What can hang from each mark
pevus: pomo sutu vofek
tonob: povek tepufup
vofek: bopeg povek
povek: bopeg pomo tonob
pomo: povek sutu tepufup
bopeg: pevus vofek
sutu: pomo

Every row comes from one small tree of marks. Brackets hold a mark, then the marks that hang from it, in alphabetical order. Every link used is in the known rows. Which tree was each row made from?
Known rows
(bopeg pevus): [-1.80 -0.01 -0.78  0.00 -1.43  0.60  1.75 -0.50 -1.12  0.49  1.76  0.03
 -0.37 -0.28  0.45  2.13 -2.96 -0.76  0.62  1.08  1.40]
(povek pomo tonob): [-1.28 -0.74 -1.46 -0.55 -1.39  1.24  0.21 -0.34  0.70  1.02  0.57  1.66
  0.68 -0.31  1.14  1.31 -0.48  0.91  1.59  0.52  0.55]
(sutu (pomo (povek (bopeg pevus)) tepufup)): [ 0.26 -2.13 -2.67  1.14 -1.32 -1.56  3.42 -2.51 -4.43 -0.13  2.54 -1.18
  0.66  2.42  0.60  2.66 -4.19  0.38  1.47  0.87  4.99]
(tonob (povek (bopeg (pevus sutu)) pomo) tepufup): [-3.38  0.25 -0.62 -0.61 -0.63  1.99  1.34 -0.46  2.00 -2.39  1.37  1.88
 -0.47 -3.59  2.45  0.59 -3.78  2.63  2.75 -0.73  1.39]
(vofek (bopeg (pevus (pomo tepufup)))): [-1.38 -1.41 -2.14  0.41 -0.04 -1.04  3.15 -1.18  0.64 -0.48  0.96  0.23
  0.68 -0.87  0.79  3.63 -5.61 -0.98  3.11  1.44  2.14]
(povek pomo (tonob tepufup)): [-2.07 -0.64 -0.91 -0.66 -1.66  2.05 -0.49  1.01  1.45 -0.25  0.74  2.62
 -0.97  0.08  2.05  1.06 -0.28  1.76  0.62  0.25  1.01]
(sutu (pomo (povek (bopeg vofek) tonob) tepufup)): [ 1.28 -3.22 -2.63  0.91 -1.15 -1.82  3.06 -3.17 -3.71  1.73  1.69 -1.27
  2.54  1.47  0.67  0.98 -1.32  2.94  2.09 -0.18  6.74]
(sutu (pomo (povek tonob))): [-0.72 -1.93 -2.02  0.49 -2.20  0.01  1.12 -1.13 -3.69  0.92  1.20  0.24
  0.87  4.20  0.91  1.81 -1.91  1.07  1.81  0.04  4.79]
(vofek (bopeg (pevus (pomo sutu tepufup))) povek): [-0.16 -3.00 -1.67  0.54  0.16 -1.93  2.75 -0.20  1.20 -0.92 -0.10  0.55
  0.21 -4.02  1.23  1.85 -6.78 -0.89  3.21  2.20  1.46]
(pomo povek): [-0.38 -0.03 -2.68 -0.36 -0.76  0.54 -0.42 -1.03 -1.65  0.37  0.51  0.11
  0.00  3.80  0.73  1.64 -1.90  0.03  0.99  1.24  3.09]
(sutu (pomo (povek bopeg tonob) tepufup)): [ 1.39 -3.08 -2.94  0.53 -2.28 -1.56  2.59 -3.10 -4.87  1.24  1.65 -0.66
  1.90  2.45  1.27  2.61 -2.80  1.61  1.92  0.28  5.93]
(tonob (povek (bopeg pevus vofek) pomo) tepufup): [-2.51  0.22 -0.76 -0.52 -0.33  2.20  1.85 -0.23  1.88 -0.33  1.95  0.74
 -0.14 -3.37  0.89 -0.62 -2.13  4.07  1.68 -0.89  3.28]
(vofek (bopeg (pevus sutu))): [-2.16 -0.34 -0.82  0.82  0.36 -0.71  1.95 -1.86  0.31 -1.15  0.62  0.72
 -0.50 -0.90  1.42  1.82 -3.14  0.51  2.80  0.61  2.03]
(pevus (vofek bopeg povek)): [ 1.07 -1.88 -0.43  0.27  0.08 -1.58 -0.04 -1.95 -0.72 -0.55 -0.22 -0.35
  0.58 -0.23  0.27  1.78 -2.27  1.53  0.48  1.73  3.05]
(vofek (povek pomo)): [-0.80 -0.85 -1.33  0.08 -0.41  0.28 -1.43  0.52  1.46 -0.40 -0.34  0.66
  0.34 -0.75  0.92  0.00 -0.88  0.02  1.03  0.81  0.44]
(pomo povek sutu): [ 0.42 -0.83 -2.59 -0.83  0.32  1.08  0.19 -0.21 -0.68  0.55  0.06  0.97
 -1.02  2.35  0.93  0.44 -3.59 -0.04  1.11  2.04  2.01]
(bopeg (pevus pomo sutu vofek)): [-3.24 -1.03 -0.30  0.33  1.01  0.00  1.70 -0.47  1.23 -2.37 -0.13  0.93
  1.25 -2.55  0.57  3.38 -5.47 -1.00  2.07  2.11 -0.89]
(bopeg (pevus sutu) vofek): [-2.73 -0.33 -0.16  1.00  0.75 -0.22  2.18 -0.60  1.38 -0.28  0.99  0.04
  0.60 -2.57  0.46 -0.13 -1.67  0.08  1.95  0.32  1.23]
(povek tonob): [-0.74 -1.06 -1.01 -0.71 -2.29  0.59  0.87 -1.14 -1.65  1.66  0.88  0.52
  0.65 -0.36  0.94  2.00 -1.42  0.49  1.16  0.50  2.23]
(tonob (povek (bopeg vofek)) tepufup): [-1.10 -0.34 -0.96 -1.18 -0.77  1.91  1.31 -0.89  0.36  0.43  1.35 -0.24
  0.12 -2.13  1.05 -0.89 -2.47  3.90  1.09 -0.98  5.31]
(pomo (povek tonob) tepufup): [ 0.69 -1.58 -2.53 -0.26 -2.38 -0.66  1.45 -1.83 -1.86  1.65  1.61  0.24
  1.53  2.27  1.46  2.93 -1.43 -0.44  1.97  1.27  3.29]
(vofek bopeg): [-0.12 -0.46 -1.75 -0.26 -0.02  0.14  0.71 -1.66 -0.60  0.29  0.27  0.27
 -0.57  1.57  0.75  1.12 -2.33  1.11  1.54  0.76  3.31]
(tonob povek tepufup): [-1.81  0.15 -0.38 -1.62 -2.00  2.92  0.50  0.69  0.73 -0.09  1.82  0.96
 -0.99  0.07  1.43  0.41 -3.67  0.81  1.57 -0.22  2.86]

Write each row's tree
[ 1.60 -3.45 -1.42 -0.08 -0.43 -1.37  1.40 -0.68  1.97  0.60 -0.10  1.73
  0.62 -3.01  1.94  0.21 -2.40  1.12  3.02  1.38  1.14] : (vofek bopeg (povek (pomo sutu tepufup) tonob))
[ 0.11 -2.65  0.20  0.65 -0.54 -2.45  0.37 -2.69 -0.42 -0.83 -0.58  0.70
  1.92 -2.48  1.69  2.14 -1.41  2.36  2.31  1.04  2.53] : (pevus sutu (vofek bopeg (povek tonob)))
[ 1.18 -2.77 -1.70  0.95 -0.51 -1.74  3.61 -3.01 -4.51 -0.53  2.73 -1.36
  1.25  2.33  0.18  3.68 -4.59  0.85  0.51  1.87  4.18] : (sutu (pomo (povek (bopeg (pevus vofek))) tepufup))
[-2.87 -1.28  0.23  1.20 -1.97  0.11  0.40  1.31  1.71 -0.13  0.97  1.45
  0.13 -3.73  1.43 -0.11  0.97  2.74  0.71 -0.21  1.98] : (bopeg pevus (vofek (povek pomo (tonob tepufup))))
[ 1.49 -2.03 -0.65 -0.33 -0.81 -1.53 -0.20 -2.74 -2.56 -0.28 -0.19 -1.04
  1.26 -2.14  0.43  1.91 -2.52  1.93 -0.81  1.64  3.13] : (pevus (vofek (povek bopeg)))
[-1.38 -1.79 -1.47  0.48 -2.59  0.94  0.50  0.29 -2.97 -0.29  1.36  1.27
 -0.77  4.49  1.71  1.58 -1.66  1.91  0.90 -0.22  5.10] : (sutu (pomo (povek (tonob tepufup))))
[-0.83 -0.20 -1.10 -1.70 -1.97  2.15  0.77 -1.09 -0.95 -0.19  1.36  0.30
 -0.59 -1.23  1.57  0.65 -3.90  2.72  1.00 -0.59  4.49] : (tonob (povek bopeg) tepufup)
[-1.16 -0.97 -1.64 -0.72 -1.78  1.25 -0.17 -0.72 -0.30 -0.27  0.27  2.05
 -0.60 -1.30  2.23  1.43 -0.52  3.60  0.28 -0.12  2.63] : (povek bopeg pomo (tonob tepufup))
[ 0.21 -1.82 -1.32  0.03 -0.54 -0.74 -0.12  0.26  2.07 -0.25  0.59  0.34
  0.99 -1.32  1.15  0.46 -1.54 -1.45  1.45  1.30  0.01] : (vofek (povek (pomo tepufup)))
[-1.01 -0.96 -3.36 -0.77  0.95  1.08  0.11  0.47  0.32 -0.38 -1.23  1.32
 -0.27  1.51  0.91  1.16 -5.61 -0.38  2.19  2.19  1.62] : (pevus (pomo povek sutu))
[ 0.67 -2.89 -1.28 -1.29  1.56  0.51  2.36  0.23  1.89 -0.41  0.01  0.94
  0.75 -2.11  0.25  2.03 -6.95 -1.78  1.24  3.60 -1.00] : (pevus (pomo sutu tepufup) vofek)
[-1.38 -1.01 -0.13  1.27 -0.98 -1.02  1.17 -0.31 -0.18  0.68  1.04 -1.09
  0.74 -2.90 -0.09  0.06 -1.14  0.46  0.68  0.48  2.71] : (bopeg pevus (vofek povek))
[-0.96 -1.92 -0.97  1.50  0.72 -2.32  1.51 -1.03  2.83 -2.00  0.51  0.92
  0.73 -2.78  1.94  1.11 -2.29 -0.43  3.64  0.96  0.20] : (vofek (bopeg (pevus sutu)) (povek (pomo tepufup)))
[ 0.08 -1.03 -0.56 -0.17 -0.65 -0.44  2.12 -2.90 -2.88 -0.04  1.47 -0.70
  0.49 -1.79  0.11  3.33 -3.54  1.53 -0.70  1.92  2.24] : (povek (bopeg (pevus vofek)))
[ 2.51 -2.74 -3.23 -0.82 -1.39 -0.98  2.18 -2.91 -2.78  1.71  0.81  0.46
  0.90 -0.37  1.92  2.12 -3.45  1.47  1.80  1.74  3.83] : (pomo (povek bopeg tonob) sutu tepufup)
[-0.90 -1.20 -3.03 -0.15  1.83 -0.91 -0.08 -2.84 -0.77 -2.20 -1.67  0.40
  2.13  0.36  1.16  3.28 -4.57  1.62  2.13  1.89  2.60] : (pevus (pomo (povek bopeg)) sutu vofek)
[ 0.57 -0.96 -3.19 -0.36 -2.29 -0.71  0.43 -3.57 -4.22  1.49  0.26 -0.12
  1.35  1.53  1.47  2.87 -1.12  2.89  1.23  0.42  5.58] : (pomo (povek bopeg tonob))
[ 1.38 -2.23 -2.21 -0.77  2.30  0.30  2.15 -0.90  2.36  0.95  0.31  0.54
  0.48 -3.35  0.55 -1.45 -2.56  1.73  1.43  1.48  0.82] : (povek (bopeg vofek) (pomo sutu tepufup))
[-1.81 -0.66 -3.62  0.49  2.16 -1.03  0.21 -2.30  0.46 -0.99 -1.79 -0.11
  2.15 -0.53  1.10  0.62 -2.75  2.35  3.09  0.33  4.22] : (pevus (pomo (povek (bopeg vofek))) sutu)
[-2.44 -0.90 -1.23 -1.50 -0.94  2.41  2.61  0.40  0.45 -1.17  0.61  1.39
 -1.09 -4.61  1.59  1.28 -8.22  1.99  2.34  0.61  2.75] : (tonob (povek (bopeg (pevus (pomo sutu)))) tepufup)
[-2.40 -0.84 -0.47 -1.21 -1.17  1.66  2.24 -0.90 -0.37 -1.72  1.21  0.41
  0.52 -3.38  0.93  3.54 -6.92  2.48  1.24  0.81  2.94] : (tonob (povek (bopeg (pevus pomo vofek))) tepufup)
[ 1.53 -1.26 -3.37  0.17  0.42 -1.38  1.64 -3.03 -1.52  1.37  1.00 -1.39
  1.65  1.11  0.45  0.88 -1.34  1.80  1.19  0.96  5.05] : (pomo (povek (bopeg vofek)) tepufup)
[ 0.57 -2.89 -1.42 -0.75  0.90 -0.63  3.85 -1.64 -0.34 -0.60  0.69  0.20
  0.85 -4.47  0.40  3.48 -7.78 -0.09  0.97  3.30  0.13] : (povek (bopeg (pevus (pomo sutu tepufup) vofek)))
[-1.05 -1.27  0.15  0.57 -0.33 -0.26  0.19  0.08  0.87 -1.13  0.86  0.50
  0.73 -2.12  0.11  1.78 -1.91  0.22  0.04  2.18 -0.71] : (bopeg (pevus (vofek (povek pomo))))
[-3.43 -1.56 -0.61  1.60 -2.20  0.08  1.70  0.18 -2.22 -1.89  1.62  1.74
 -0.61  2.07  2.25  2.12 -2.30  1.40  2.31 -0.29  3.67] : (bopeg (pevus (sutu (pomo (povek (tonob tepufup))))))
